Each row comes from the steps of one path. Every step used is in the known rows, and no mark comes twice. Write the path behind each row, first mark first.
Known rows
dogon/zodi/nuki/pilu: [ 0.05  0.00 -0.06  0.32 -0.01  0.07 -0.06  0.03 -0.19  0.02 -0.18  0.08
  0.12 -0.40  0.13  0.24 -0.36  0.06 -0.10  0.27 -0.08]
rezol/dogon/zodi: [-0.30 -0.24  0.17  0.26  0.24 -0.18  0.14  0.29  0.04  0.30 -0.12 -0.17
 -0.26 -0.27 -0.06  0.02  0.04  0.11  0.16  0.29  0.02]
tade/seba/nuki/zodi/dogon: [-0.19  0.20  0.10  0.07  0.16  0.21 -0.02 -0.17 -0.01 -0.12 -0.03  0.00
  0.01 -0.22 -0.04  0.09  0.08 -0.36  0.07  0.27  0.23]
talef/pilu/nuki/zodi/dogon/rezol: [ 0.13  0.03 -0.03 -0.40 -0.11  0.16  0.25  0.33 -0.30 -0.20 -0.18 -0.22
 -0.11 -0.22  0.09 -0.09 -0.07 -0.12  0.25 -0.07  0.18]
seba/nuki/zodi/dogon: [-0.02  0.04  0.31  0.06  0.11 -0.08  0.10 -0.13 -0.03 -0.05 -0.20 -0.12
 -0.06 -0.20  0.01  0.19  0.15 -0.06  0.11  0.09  0.35]
talef/seba/nuki/rezol/dogon/zodi: [-0.59 -0.02  0.13 -0.14  0.49  0.04 -0.10  0.06  0.00 -0.06 -0.03 -0.07
 -0.28 -0.10  0.02  0.15  0.18 -0.27  0.08  0.02 -0.08]
pilu/nuki/zodi/dogon: [ 0.16  0.11  0.15 -0.10 -0.17  0.00  0.04  0.04 -0.15 -0.10 -0.18 -0.32
 -0.19 -0.30  0.06  0.06 -0.02  0.06  0.14  0.09  0.21]
rezol/dogon/zodi/nuki: [-0.12 -0.09 -0.07  0.30  0.02  0.01  0.02  0.26  0.05  0.16 -0.04 -0.07
 -0.20 -0.42  0.03  0.23 -0.21  0.10  0.22  0.17  0.01]
zodi/dogon/rezol/talef/pilu/nuki: [ 0.37  0.00 -0.24 -0.47 -0.37  0.06  0.13  0.36 -0.10  0.02  0.30 -0.04
  0.08  0.15 -0.01 -0.12  0.04  0.08  0.16 -0.18  0.01]
tade/seba/nuki/zodi/dogon/rezol/talef: [-0.10  0.09 -0.25 -0.11 -0.06  0.03  0.07 -0.20 -0.19 -0.14  0.18  0.05
 -0.01  0.12  0.06 -0.06  0.49 -0.35  0.22  0.21  0.11]
pilu/talef/seba: [-0.19  0.09  0.07  0.38  0.06 -0.09 -0.27  0.17  0.16  0.22 -0.04 -0.02
  0.30  0.21 -0.02 -0.20 -0.16  0.36 -0.43 -0.05 -0.29]
seba/nuki/pilu/talef/rezol: [ 0.35  0.08  0.09 -0.06 -0.02 -0.05 -0.13 -0.31  0.07 -0.21  0.06  0.20
  0.14  0.37 -0.03 -0.13 -0.06 -0.06 -0.17 -0.14  0.14]
tade/seba: [-0.24  0.00  0.12  0.41  0.29  0.16 -0.04 -0.07  0.17  0.22  0.03  0.06
  0.21 -0.10 -0.13 -0.06 -0.12  0.14 -0.17  0.21 -0.12]
dogon/rezol/talef/pilu: [ 0.03 -0.28 -0.11  0.00 -0.06 -0.04  0.13  0.10  0.02  0.20  0.04  0.12
  0.25  0.17 -0.02 -0.18  0.12  0.26 -0.06 -0.20 -0.12]
rezol/dogon: [-0.09 -0.18  0.30  0.24  0.24 -0.21  0.17  0.02  0.31  0.30 -0.08 -0.11
 -0.21 -0.12 -0.21  0.09 -0.05  0.24  0.07 -0.02  0.06]
dogon/rezol/talef/pilu/nuki/seba: [ 0.13  0.11 -0.25 -0.31 -0.06  0.10 -0.05  0.11 -0.12 -0.01  0.31  0.21
  0.22  0.03 -0.10 -0.31  0.00 -0.04 -0.06 -0.25 -0.14]
zodi/dogon/rezol/talef: [ 0.14 -0.19 -0.08 -0.02 -0.14 -0.35  0.31  0.20 -0.03  0.28  0.22 -0.13
 -0.10  0.39  0.05  0.00  0.36  0.35  0.14  0.09 -0.02]
seba/nuki/zodi/dogon/rezol/talef: [ 0.05 -0.08 -0.05 -0.14 -0.12 -0.27  0.19 -0.14 -0.19 -0.11  0.04 -0.08
 -0.08  0.13  0.12  0.06  0.54 -0.05  0.25  0.03  0.23]
talef/pilu/nuki/zodi: [ 0.03  0.00  0.11 -0.10 -0.09  0.29 -0.12 -0.07 -0.10 -0.20 -0.38 -0.07
  0.15 -0.50  0.01 -0.09 -0.27 -0.04 -0.06 -0.18  0.12]
pilu/nuki/rezol/talef: [ 0.13 -0.05  0.03 -0.14 -0.10 -0.20 -0.10 -0.28  0.06 -0.19  0.08 -0.15
 -0.08  0.08  0.03  0.02  0.22  0.22  0.02 -0.28 -0.11]
zodi/dogon: [ 0.06 -0.09  0.29  0.16  0.11 -0.15  0.23  0.22  0.14  0.32  0.01 -0.17
 -0.07  0.04 -0.05  0.15 -0.03  0.34 -0.01  0.16  0.11]

Write each row's path
[ 0.02 -0.02  0.18 -0.42  0.15  0.13  0.11  0.03  0.26 -0.23 -0.10 -0.13
 -0.29 -0.17 -0.18  0.00 -0.19 -0.15  0.17 -0.46  0.05] -> talef/pilu/nuki/rezol/dogon
[-0.19  0.23 -0.04 -0.09  0.04 -0.13  0.01  0.21 -0.20 -0.17 -0.04 -0.13
  0.05  0.24  0.14 -0.17  0.20 -0.13  0.00  0.01  0.04] -> pilu/talef/seba/nuki/zodi/dogon/rezol
[-0.43 -0.27  0.21  0.07  0.38 -0.26  0.25  0.14  0.02  0.02 -0.21 -0.28
 -0.52 -0.11  0.03  0.06  0.22 -0.01  0.24  0.12 -0.04] -> nuki/rezol/dogon/zodi
[-0.33  0.08  0.23 -0.05  0.54  0.08  0.04 -0.32  0.35 -0.18  0.10  0.03
 -0.21 -0.03 -0.25  0.11  0.10 -0.39  0.16 -0.10  0.07] -> tade/seba/nuki/rezol/dogon
[ 0.14  0.10 -0.18  0.23 -0.22 -0.16 -0.04  0.17  0.04 -0.14 -0.07  0.03
 -0.14 -0.17 -0.03  0.01 -0.39 -0.15  0.05  0.12 -0.11] -> rezol/dogon/zodi/nuki/pilu/talef
[ 0.19 -0.06 -0.27 -0.10 -0.21  0.20 -0.01  0.00 -0.14 -0.03  0.00  0.07
 -0.46 -0.08  0.12  0.21 -0.23 -0.17  0.23  0.17 -0.01] -> talef/rezol/dogon/zodi/nuki/pilu
[-0.07  0.24 -0.33  0.16 -0.24  0.06 -0.30  0.23 -0.02 -0.05 -0.02  0.08
 -0.07 -0.10  0.04  0.00 -0.46 -0.20 -0.18  0.14 -0.34] -> rezol/dogon/zodi/nuki/pilu/talef/seba
[ 0.06 -0.20 -0.02  0.11 -0.18  0.07 -0.08 -0.05  0.21  0.24  0.01  0.16
  0.32  0.04 -0.08 -0.05 -0.04  0.26 -0.24 -0.21 -0.11] -> rezol/talef/pilu
[ 0.15  0.13 -0.16 -0.33 -0.06 -0.07 -0.05 -0.04 -0.12  0.08  0.33  0.19
  0.13  0.39  0.01  0.11  0.18 -0.12 -0.13  0.05 -0.09] -> zodi/dogon/rezol/talef/seba/nuki/pilu
[ 0.17  0.11  0.07 -0.30 -0.23  0.29  0.03  0.17 -0.12 -0.14 -0.23 -0.19
 -0.06 -0.35  0.01 -0.02 -0.23 -0.14  0.08 -0.08  0.19] -> talef/pilu/nuki/zodi/dogon
[-0.05 -0.05  0.15  0.23  0.17 -0.04  0.06 -0.20  0.15 -0.12 -0.17 -0.08
 -0.05 -0.07  0.12  0.29 -0.13  0.30  0.02 -0.27 -0.05] -> zodi/nuki/rezol
[-0.07  0.08 -0.35 -0.33 -0.16  0.31  0.06 -0.07 -0.15 -0.20  0.15  0.17
  0.14  0.06  0.02 -0.13  0.26 -0.53  0.14  0.03  0.10] -> tade/seba/nuki/zodi/dogon/rezol/talef/pilu
[ 0.13 -0.09  0.01  0.02 -0.15 -0.16  0.06  0.03  0.29  0.08  0.10 -0.10
 -0.35  0.43 -0.05 -0.23  0.05  0.18  0.11 -0.16  0.01] -> pilu/talef/rezol/dogon
[ 0.27  0.07 -0.35  0.10 -0.39  0.10 -0.19  0.06 -0.22 -0.19 -0.01  0.10
 -0.03  0.15  0.27 -0.09 -0.28  0.00 -0.07  0.13 -0.15] -> dogon/zodi/nuki/pilu/talef/rezol
[ 0.28 -0.03 -0.11 -0.16 -0.33  0.20 -0.24 -0.02  0.13  0.04  0.13  0.12
  0.34 -0.13 -0.09 -0.09 -0.16  0.15 -0.15 -0.28 -0.05] -> rezol/talef/pilu/nuki
[ 0.07 -0.07 -0.16 -0.36 -0.21  0.03  0.17 -0.02 -0.15 -0.14  0.00  0.06
  0.07  0.08  0.09 -0.04  0.33 -0.22  0.17 -0.14  0.23] -> seba/nuki/zodi/dogon/rezol/talef/pilu
[ 0.14  0.31 -0.17  0.29 -0.22  0.09 -0.37 -0.05  0.10 -0.04 -0.03  0.19
  0.35  0.07  0.02  0.03 -0.55  0.13 -0.46 -0.12 -0.34] -> zodi/nuki/pilu/talef/seba
[ 0.20  0.27 -0.11 -0.03  0.02  0.22 -0.26 -0.36  0.10 -0.26  0.22  0.33
  0.22  0.37 -0.09 -0.23 -0.12 -0.36 -0.21  0.03 -0.03] -> tade/seba/nuki/pilu/talef/rezol
[ 0.10 -0.08 -0.13 -0.08 -0.16 -0.13  0.04  0.12 -0.07 -0.07 -0.02 -0.05
 -0.43  0.28  0.05 -0.26  0.00 -0.17  0.08  0.19 -0.07] -> nuki/pilu/talef/rezol/dogon/zodi
[ 0.01 -0.16  0.18  0.06  0.23 -0.27  0.44  0.37 -0.05  0.28  0.04 -0.23
 -0.12  0.19  0.01  0.05  0.14  0.36  0.18  0.16  0.11] -> zodi/dogon/rezol
[-0.12  0.01 -0.02  0.13  0.02  0.06 -0.43 -0.24  0.13  0.22  0.23  0.25
  0.41  0.10 -0.05  0.10  0.14  0.15 -0.33 -0.09 -0.13] -> rezol/talef/seba/nuki
[-0.20 -0.15 -0.19  0.12  0.00 -0.11 -0.09  0.04 -0.08  0.32  0.17  0.05
  0.19  0.31  0.09 -0.10  0.25  0.40 -0.20 -0.01 -0.33] -> dogon/rezol/talef/seba
[-0.06  0.12  0.24  0.06  0.31  0.13 -0.28 -0.25  0.05  0.10 -0.04  0.26
  0.36 -0.09 -0.13  0.19 -0.24 -0.05 -0.43  0.00 -0.05] -> talef/seba/nuki/pilu
[ 0.14 -0.01  0.39  0.15  0.33 -0.08 -0.03 -0.32  0.12  0.02 -0.11  0.19
  0.31 -0.19 -0.18  0.21 -0.16 -0.01 -0.22 -0.01  0.18] -> seba/nuki/pilu
[-0.32  0.10  0.17  0.30  0.33  0.23 -0.16 -0.41 -0.01 -0.16 -0.18  0.11
  0.23 -0.35 -0.07  0.00  0.05 -0.27 -0.06  0.15  0.12] -> tade/seba/nuki/zodi
[ 0.01 -0.17 -0.11 -0.03 -0.24 -0.34  0.29 -0.02 -0.23  0.04 -0.07 -0.23
 -0.26  0.20  0.19 -0.05  0.50  0.16  0.22  0.15  0.04] -> nuki/zodi/dogon/rezol/talef
